Every row comes from one small tree of marks. Brackets hold a mark, then the marks that hang from it, in the order of their numbers. Every link used is in the known rows. Which tree was each row made from?
Known rows
[j_487 j_498]: [-12.9  49.0  -2.0 -15.5  19.2 -54.2  19.2 -38.4  -4.7 -36.6   7.4 -18.9
   7.1 -43.6  23.5  14.5 -11.4  -2.8 -42.9 -23.6]
[j_498 j_487 [j_859 j_57 j_321]]: [-41.9  10.1 -14.1   4.6  21.0 -51.8  30.2  10.4  10.0 -10.3   3.5  -4.5
   9.2 -16.3   9.5  55.4  10.3  -1.0 -37.5 -13.7]
[j_498 [j_859 j_57 j_321]]: [-54.4  -5.1  -4.5  -5.6  21.3 -44.5  25.8  10.5   9.5 -31.4   5.0  -3.9
  11.9  -9.0  13.0  46.6   8.9 -11.7 -22.1 -19.8]
[j_125 j_57 j_707]: [-28.7  13.7   5.0   1.6  14.7 -38.6  26.7   4.8  -0.4 -37.9  -5.7   3.8
  14.5 -26.8  18.9  20.0   9.0   9.0 -42.2 -54.9]
[j_57 j_125]: [-33.8   9.2  -1.0  -5.2  19.5 -49.3  16.4 -16.7   8.4 -49.7  -0.9 -27.9
   4.4 -40.5  30.1   0.3   0.4   0.3 -22.2 -42.0]
[j_125 [j_57 [j_859 [j_498 j_487]]] j_321 j_707]: [  1.0 -11.8  -8.1 -13.4   8.3 -47.3  41.0  12.1   1.1 -49.8 -12.3   5.4
  13.5   6.5 -11.7 -31.2   7.8  26.0 -56.1 -56.5]
[j_498 j_487 [j_859 [j_57 [j_125 j_321 j_707]]]]: [-13.9   2.8  -5.5  -1.4  10.3 -45.7  31.2  -6.9  18.4 -39.1 -14.8  -8.0
  12.3 -10.2   8.9   9.4   2.3  14.3 -58.5 -45.0]
[j_498 j_487 j_859]: [-31.4  50.4  -6.3   0.1  21.8 -41.8  23.3 -20.1   3.6 -20.0   0.2  -5.8
  16.5 -35.3  26.1  61.4   1.2   4.1 -58.7 -21.0]
[j_498 j_487 [j_859 [j_57 [j_125 j_707]]]]: [-24.2   4.4  -3.8  -0.5  15.3 -44.5  25.6  -2.0  19.2 -31.0 -12.2 -10.0
   8.9 -23.5  19.3  34.0   1.4   7.3 -51.8 -47.3]
[j_859 [j_321 [j_125 j_57]] j_498]: [-37.9 -11.3 -14.3 -12.1  23.1 -58.2  35.1  37.0   4.8 -51.1  10.3 -14.8
   4.6  -7.2   2.6  22.7  12.0   3.2  10.3 -21.9]
[j_859 [j_57 [j_125 j_707]] j_321 [j_498 j_487]]: [-39.2 -32.9 -19.0   1.7  16.4 -69.2  31.1  39.9  14.1 -28.9  -1.9 -16.0
  -4.8 -23.6 -10.9 -19.5  20.0   1.7 -10.7 -45.6]
[j_498 j_487]: [-38.4  45.5 -10.5   4.8  21.7 -52.6  22.6 -22.7  -3.5 -15.6   1.3  -8.9
   8.5 -48.3  21.9  23.0   5.9   3.6 -51.3 -20.3]
[j_57 [j_125 j_321 j_707] [j_859 j_498]]: [ -9.8 -36.6  -1.9 -34.5  10.1 -48.9  25.5  -1.7  10.9 -77.0 -12.6 -15.5
   5.8   2.2  -5.3 -58.7   2.3   9.4 -34.5 -65.0]
[j_487 [j_498 [j_859 [j_57 [j_125 j_707]] j_321]]]: [ -2.2  -2.9  -0.2 -20.1  12.4 -52.5  24.4  -0.8  15.7 -44.1   1.1 -22.1
   5.0 -12.4  10.8  34.7  -5.8  -0.4 -29.7 -41.5]
[j_707 [j_125 [j_57 [j_859 j_498]] j_321]]: [  0.0 -18.3  -4.9  -5.8  12.5 -47.7  39.1   8.1  -2.7 -54.7  -2.6 -26.4
  12.5  17.9   1.7 -37.1  -1.8  19.7 -17.7 -30.4]
[j_498 j_487 [j_859 [j_57 j_125]]]: [-26.9  10.3  -8.3   0.7  19.4 -46.9  27.1  -6.3  19.2 -31.0  -7.7 -17.9
   5.7 -27.2  23.4  32.7  -3.1   5.8 -41.9 -34.4]
[j_125 j_57 j_321 j_707]: [-15.2  12.0   3.2   1.2   7.1 -40.2  34.6  -3.1  -0.9 -49.3  -9.6   6.3
  20.0  -6.8   5.5 -11.2  10.7  19.2 -52.8 -52.7]
[j_125 [j_57 [j_859 j_498]] j_321 j_707]: [ -7.6 -22.4  -1.5 -20.1   9.1 -41.9  38.0  12.8   1.0 -66.3 -11.3   5.6
  15.0  12.3 -10.0 -38.5   6.7  18.0 -45.9 -60.4]
[j_859 j_321]: [-53.0  11.7  -6.8  -1.7  21.5 -52.9  19.4   0.4  -3.7 -25.8  11.3  -9.2
   9.1 -28.4  13.8  27.0  15.4  -9.1 -18.1 -18.0]
[j_57 [j_125 j_321 j_707] j_859]: [ -4.8 -29.7   4.3 -31.4   7.1 -43.2  20.3 -19.3   9.9 -69.9 -14.7 -13.5
   8.8   2.8   5.8 -37.7  -1.0  12.4 -45.6 -60.5]
[j_859 j_57 [j_321 [j_125 j_707]] [j_498 j_487]]: [-47.3 -25.1 -20.7 -12.6  19.7 -68.2  32.7  36.5   9.0 -27.5  -0.1  -3.1
  -1.9  -7.3 -12.3   5.3  17.2  -2.1 -11.8 -23.3]

Write each row's tree
[ -7.4 -13.4   1.2  -3.2  17.1 -42.4  28.1   0.7  -1.9 -38.6  -0.9 -26.7
   9.4   1.2  23.9   6.7  -5.8  13.1 -16.3 -30.1]  [j_707 [j_125 [j_57 j_859]]]
[  9.3   9.3   3.2 -22.6   7.8 -46.8  28.3 -23.3  15.4 -58.3  -8.3 -17.9
  10.3  -7.8  10.2   0.6 -14.2   8.6 -52.1 -47.4]  [j_487 [j_498 [j_859 [j_57 [j_125 j_321 j_707]]]]]
[-44.3 -24.3 -11.2 -27.6  23.5 -54.9  24.2  15.1  -0.9 -44.6   8.4  -9.8
   3.3  -8.7  -2.1  -4.6   9.8  -9.6 -12.3 -27.5]  [j_57 [j_859 j_321 j_498]]
[-33.7  34.1 -10.8   2.6  21.0 -48.7  26.0  -0.2   3.9 -12.1   8.4  -7.5
  14.9 -25.6  15.7  75.1  12.0   3.4 -42.0 -13.5]  [j_498 j_487 [j_859 j_321]]
[-25.7 -11.8  -8.8   1.0  14.6 -51.8  27.7  19.1  19.0 -23.2  -4.7 -11.0
   6.8 -14.0   8.4  45.4  11.4   5.8 -34.4 -39.9]  [j_498 j_487 [j_859 [j_57 [j_125 j_707]] j_321]]
[ -8.9   5.5  -1.4 -31.6  14.9 -52.3  25.1  -3.2  11.5 -42.5   2.3 -10.1
   7.3  -1.1   9.0  54.5  -8.2  -3.3 -31.0 -23.2]  [j_487 [j_498 [j_859 j_57 [j_321 [j_125 j_707]]]]]
[-16.5  -3.5 -12.9  -9.0  21.4 -49.0  35.8  13.4   1.2 -38.0  -1.7  -7.9
   5.2 -19.2   8.5  -0.7   0.6  14.4 -34.0 -40.9]  [j_125 [j_57 [j_859 [j_498 j_487]]]]
[-14.8 -25.2 -10.8 -10.7  15.1 -52.5  34.7  37.8   2.3 -31.9  -1.8   1.2
   6.3  -4.9  -8.0  11.9  14.8  14.7 -30.8 -52.6]  [j_125 [j_57 [j_859 j_321 [j_498 j_487]]] j_707]
[-26.1 -16.2 -14.9  -1.5  11.7 -61.9  34.8  11.3  13.3 -47.0 -13.5 -13.5
   1.0 -18.6 -10.1 -59.8   9.5  11.2 -37.8 -52.3]  [j_859 [j_57 [j_125 j_321 j_707]] [j_498 j_487]]
[-50.3 -46.1 -10.5  -8.4  17.0 -62.6  27.2  40.8  13.7 -45.9  -1.2 -16.1
  -3.4 -15.7  -7.4 -27.5  18.5  -7.9   2.8 -51.4]  [j_859 [j_57 [j_125 j_707]] j_321 j_498]
[ -0.1 -24.5  -9.0 -26.5   8.9 -55.1  29.1  -2.1  10.4 -61.3 -13.6 -16.4
   4.2  -4.8  -7.9 -50.8   3.1  18.9 -46.6 -60.2]  [j_57 [j_125 j_321 j_707] [j_859 [j_498 j_487]]]
[-39.7 -23.5 -11.2  -8.4  16.3 -58.1  33.4   6.9  13.1 -63.4  -6.5 -22.3
   0.4 -14.8  -1.9 -68.0   4.2   0.4 -15.2 -43.1]  [j_859 [j_57 [j_125 j_321]] j_498]
[ -7.2  12.6  -1.0  13.1  11.5 -45.5  35.8  -4.9  -4.9 -39.9  -0.7 -24.8
  17.4   2.1  15.3 -13.7   1.3  20.6 -23.6 -24.0]  [j_707 [j_125 j_57 j_321]]
[-33.3 -17.9  -9.7 -14.7  18.8 -55.3  33.1  42.0   5.0 -50.3   4.6  -5.4
   6.7  -3.1  -2.2  22.4  16.8   4.2   1.3 -36.7]  [j_859 [j_321 [j_125 j_57 j_707]] j_498]
[-29.3 -22.0   0.0  -7.4   9.6 -49.7  25.9  -7.7  12.8 -55.1 -14.5 -10.9
   5.6 -11.1   6.0 -44.4   5.5   4.1 -36.3 -53.1]  [j_859 [j_57 [j_125 j_321 j_707]]]
[ -4.0  -3.4 -14.3  -9.8  13.7 -50.3  43.5   4.5   1.7 -49.9  -5.2  -5.6
  10.6   1.0  -6.0 -32.4   2.7  23.7 -44.2 -37.9]  [j_125 [j_57 [j_859 [j_498 j_487]]] j_321]
[-43.7 -18.6  -1.2 -22.0  18.2 -43.9  24.0  16.3  14.8 -41.3  -1.1   1.7
  11.6   7.5  10.0  58.2   7.8  -8.2 -22.1 -24.8]  [j_498 [j_859 j_57 [j_321 [j_125 j_707]]]]
[ -3.8 -17.9 -15.0 -23.6  13.8 -57.2  30.8  -8.2   9.6 -61.8  -7.6 -26.5
   2.1  -8.3  -2.1 -52.4  -1.6  16.7 -36.2 -43.5]  [j_57 [j_125 j_321] [j_859 [j_498 j_487]]]
[-40.1  26.9  -9.0   2.1  21.8 -44.5  28.5  -9.4  10.1 -17.9  -4.4  -2.9
  11.7 -26.9  20.0  42.9   0.4  -0.7 -53.6 -22.5]  [j_498 j_487 [j_859 j_57]]
[-15.7 -26.1  -1.2 -35.3  17.6 -43.8  29.2  16.1   7.6 -65.5  -8.6  -1.7
   6.4   7.6   8.2   8.3  -2.3   9.9 -23.0 -49.9]  [j_321 [j_125 [j_57 [j_859 j_498]] j_707]]
[ -0.7  26.7   0.6 -33.4  15.3 -49.4  21.6 -12.2   7.3 -45.5   6.8 -12.5
  12.9  -6.5  15.3  70.3  -7.5   0.7 -35.7 -22.9]  [j_487 [j_498 [j_859 [j_321 [j_125 j_707]]]]]
[-29.2  -6.3 -13.8   4.7  18.0 -54.5  29.7  13.6  18.5 -22.6   0.9 -18.5
   4.0 -17.4  12.3  44.8   7.1   5.1 -26.0 -26.2]  [j_498 j_487 [j_859 [j_57 j_125] j_321]]
[-31.8  -2.9  -8.4  -9.4  20.1 -52.3  29.6  16.6   4.0 -41.1   9.1 -12.7
   6.7  -5.9  16.2  43.0   8.6   5.5  -1.6 -16.8]  [j_859 [j_321 [j_125 j_57]]]
[-41.2   8.8 -23.1 -12.2  24.2 -67.5  30.1  20.5   2.4 -30.5  10.6 -16.3
   1.7 -21.0  -0.3  24.6  13.1   1.4  -9.0  -7.9]  [j_859 [j_321 j_125] [j_498 j_487]]
[-18.6 -29.6   1.4 -14.4  13.2 -42.7  27.4  21.8   1.5 -40.2  -2.0   4.0
   9.2   1.1   4.9  23.9  11.0   9.0 -30.4 -52.1]  [j_125 [j_57 [j_859 j_321]] j_707]
[-34.7 -38.2  -8.1 -44.1  19.7 -54.5  22.2  20.6   4.6 -56.2   1.6  -5.7
   3.4   9.5  -4.5   7.7   7.9  -6.1 -11.0 -32.7]  [j_57 [j_859 [j_321 [j_125 j_707]] j_498]]
[-14.9  20.5 -12.7  -3.6  20.2 -48.1  35.2  16.0  11.4 -25.7   6.0  -9.6
  13.2  -5.4  16.9  89.3   5.2  16.8 -27.3 -12.9]  [j_498 j_487 [j_859 [j_321 [j_125 j_57]]]]
